What can hang from each mark:
k547: k847 k930
k758: k587 k605
k587: k592 k758
k605: k758
k592: k587 k605 k930
k930: k592
k847: k547 k592

Known rows, with every way that one mark hangs from another:
[k547 k930]: [-0.56  0.39 -2.16 -1.31 -3.64 -2.56 -0.83 -0.06 -2.69  0.08  0.59 -0.81
  2.33  0.42  0.66  1.90  0.73  0.30]
[k587 k592]: [-1.74 -1.13 -3.34  0.01 -1.06 -1.57  0.88  1.03  0.05  1.57  0.63 -0.52
 -1.58 -0.89  1.51 -2.66  0.87 -3.51]
[k758 [k587 [k592 k930]] k605]: [-3.82  1.03 -4.44 -2.94 -0.63 -1.34 -0.37  0.19  3.37  0.24  0.19 -2.95
  0.75 -0.67 -0.25 -3.90  0.75 -2.96]
[k547 k847 [k930 k592]]: [ 1.13  1.36 -1.00  1.60 -0.74  0.87 -0.56 -1.52 -5.09  0.00 -1.26  0.03
 -3.04  0.11 -2.05  1.17  2.37  2.75]
[k547 [k930 [k592 k587 k605]]]: [-0.59  1.16  3.15  0.57 -1.09 -0.58  0.57 -0.01  1.91 -0.07  4.13 -0.81
  0.27  3.95 -2.39  0.59 -1.05  0.90]
[k605 k758]: [ 0.46 -1.16 -1.87 -0.70 -1.19 -1.99 -0.28 -2.39 -6.15 -1.16 -3.36  0.74
  1.33 -1.97  2.28  2.79  2.15  1.23]
[k547 k847 [k930 [k592 k605]]]: [ 1.78  1.27  0.48  4.21  1.91  2.17  1.93  0.13 -1.25  1.77  0.88  0.22
 -1.28  1.92 -2.73  0.70  2.09  4.50]
[k758 [k587 [k592 k605 k930]]]: [-2.53  0.41 -2.18  2.16 -0.40  0.88  5.00  0.86  4.75  2.48 -0.44 -2.44
  1.20  0.50  0.35 -1.54 -1.02 -0.20]
[k587 [k592 k605 k930]]: [-1.04  1.25 -3.03  1.84  1.06 -0.67  5.21  1.10  3.13  4.28 -0.10 -0.79
 -1.69  0.90  0.01 -6.10 -0.39 -0.11]
[k592 k587 [k605 k758] k930]: [ 0.37  1.54  2.17 -1.20  0.09 -1.28  2.83 -1.02 -1.82 -1.42 -1.98 -0.42
 -0.20  0.65  0.23 -0.62 -1.11  4.00]
[k587 [k592 k605] k758]: [ 0.31 -2.58 -1.03  2.19  1.13  0.50 -0.50  0.10  1.25  2.86  2.55  0.29
  1.74  0.02  0.64 -1.19 -0.49 -2.65]
[k592 k587 k605 k930]: [-0.70  2.65  2.93 -0.13 -1.39 -1.96  3.80  2.15  2.74 -0.88  0.78 -0.65
 -0.93 -0.14  1.02 -3.64 -1.19  2.01]
[k847 [k547 [k930 [k592 k587 [k605 k758]]]]]: [-0.30 -1.27  3.38 -1.20  1.91  1.98 -2.86 -1.49 -0.72 -1.80  1.50 -0.18
 -1.76  5.40 -4.37  5.05 -2.67  3.41]
[k930 k592]: [-0.50  0.48 -0.80  2.20 -1.93 -2.25  1.23 -2.08 -2.53  1.02 -1.01  1.01
 -1.66 -1.45  1.42 -1.07  2.50 -1.40]
[k587 [k758 k605]]: [ 0.20 -0.77 -0.55 -2.48 -0.79 -3.73 -6.01 -0.84 -2.20 -1.46  2.10  0.66
  3.66 -2.72  1.85 -0.84  2.47 -2.71]
[k547 k847]: [ 0.65  0.45 -0.14  1.42 -0.44 -0.26  0.64  2.32 -3.64 -1.65 -1.98  0.61
 -2.18 -3.69  2.00  0.00  3.38  2.14]
[k592 k587 k930]: [-1.57  2.83  1.67 -2.74 -3.80 -3.42  1.15  0.58 -1.18 -2.43 -1.09 -0.78
 -2.42 -1.92  1.68 -3.58 -0.91  0.17]
[k847 k547 [k592 k587 [k605 k758]]]: [ 1.93 -1.93  4.07 -0.22  4.14  3.57 -1.08  3.16  3.79 -1.92 -0.36  2.90
 -1.59  0.98 -0.45  3.31 -1.84 -0.28]

Rows:
[-0.02 -2.29 -2.93  1.63  2.84  0.45  2.79 -0.61 -0.32  2.47 -0.68 -0.16
  0.57  1.43  0.15  0.52  0.75  0.00] | [k587 [k592 [k605 k758]]]
[ 3.17 -1.77 -0.40  0.40  4.00  4.37 -1.19  1.14  1.72  1.50 -1.01  2.49
  1.37  2.97 -2.17  5.93 -1.05  1.33] | [k847 [k547 k930] [k592 [k605 k758]]]
[ 0.73  1.33  3.88 -0.83 -1.65 -1.58 -0.33 -0.41 -0.06 -1.23  1.47 -0.26
  1.04 -0.70  0.87 -2.43 -2.25  1.19] | [k592 [k587 k758] k605 k930]
[-2.17 -2.93 -3.71 -0.82 -1.08  0.94 -0.23 -2.63 -2.62 -0.92 -2.47 -1.92
  2.05 -0.56  1.02  4.93  0.33 -1.29] | [k605 [k758 [k587 k592]]]
[-1.01  0.59 -4.01 -3.96  0.27 -2.34 -4.16 -1.78 -1.13  1.81  0.75 -0.73
 -0.41 -1.32 -0.58 -6.87  0.33 -3.58] | [k587 [k592 k930] [k758 k605]]
[-2.68 -2.18 -1.41  3.18  0.02  1.27  3.01  2.14  5.60  1.35  2.08 -2.02
  2.98  0.64  1.13  1.65  0.09 -1.84] | [k758 [k587 [k592 k605]]]
[ 0.25 -0.22  2.58 -3.48 -0.82  1.70 -4.45  3.78  3.24 -2.25  2.07  1.31
 -2.31  1.65 -1.37  2.40 -2.93 -3.26] | [k847 [k547 k930] [k592 k587]]
[ 2.97  0.21 -0.45  3.06  3.42  2.86  1.31 -3.01 -5.32  1.18 -1.81  0.40
 -0.67  2.38 -3.57  4.09  2.09  6.58] | [k547 k847 [k930 [k592 [k605 k758]]]]
[ 2.34  0.31  4.93 -0.49  1.97  3.19 -2.62  2.62  4.63 -0.56  0.52  2.72
 -2.10 -0.49 -0.58 -1.31 -3.97 -1.46] | [k847 k547 [k592 [k587 k758] k605 k930]]
[ 1.25 -0.48 -0.93 -0.99 -0.22  2.14 -2.80  2.72  2.13  0.62 -0.06  2.31
 -1.14  0.69 -0.73  2.90 -0.93 -2.45] | [k847 [k547 k930] k592]
[ 0.19 -0.94  2.97 -0.23  0.63 -1.14  0.78  0.55 -0.97 -2.39  0.43 -0.04
  1.67  0.46  1.07  2.43 -0.20  2.16] | [k592 k587 [k605 k758]]
[-3.20  0.72 -3.66 -0.57 -2.91  0.00  2.50 -0.85  0.99  0.83 -2.14 -2.59
 -0.37 -1.09  1.04 -1.55 -0.71 -1.81] | [k758 [k587 [k592 k930]]]
[ 2.68  3.57  2.33 -0.57  0.10  1.96  1.47  2.75  0.21 -1.71 -3.12  1.79
 -5.59 -3.74  0.16 -4.08  0.20  0.08] | [k547 [k847 [k592 k587 k930]]]
[ 2.39  0.86 -0.86  2.37  1.47  3.41  4.49 -1.91  1.96  1.35 -4.86  0.92
  3.55 -1.09  0.83  3.26 -0.13  1.75] | [k847 [k592 [k605 [k758 k587]] k930]]
[-0.17  0.18 -0.82  1.37 -0.55  0.48  3.81 -2.60 -1.12 -0.35 -3.96 -1.34
  4.08 -0.49  1.16  3.94  0.13  4.56] | [k592 [k605 [k758 k587]] k930]
[-0.98 -2.03 -3.07 -2.77  0.91 -2.14 -5.99 -0.28 -0.31  0.77  3.18 -0.42
  1.42 -1.29  0.29 -3.47  1.32 -5.37] | [k587 k592 [k758 k605]]
[ 0.72 -0.74  4.96  2.00 -0.48 -0.39 -1.90 -1.54 -0.22 -0.95  3.25  0.86
  0.49  0.30 -0.17 -0.01 -0.99 -1.01] | [k930 [k592 [k587 k758] k605]]
[-0.68  0.06  2.99 -3.14 -0.80 -3.11 -6.96 -2.24 -1.49 -2.96  3.87  0.46
  0.15 -1.04 -0.57 -2.52  0.93 -3.70] | [k930 [k592 [k587 [k758 k605]]]]
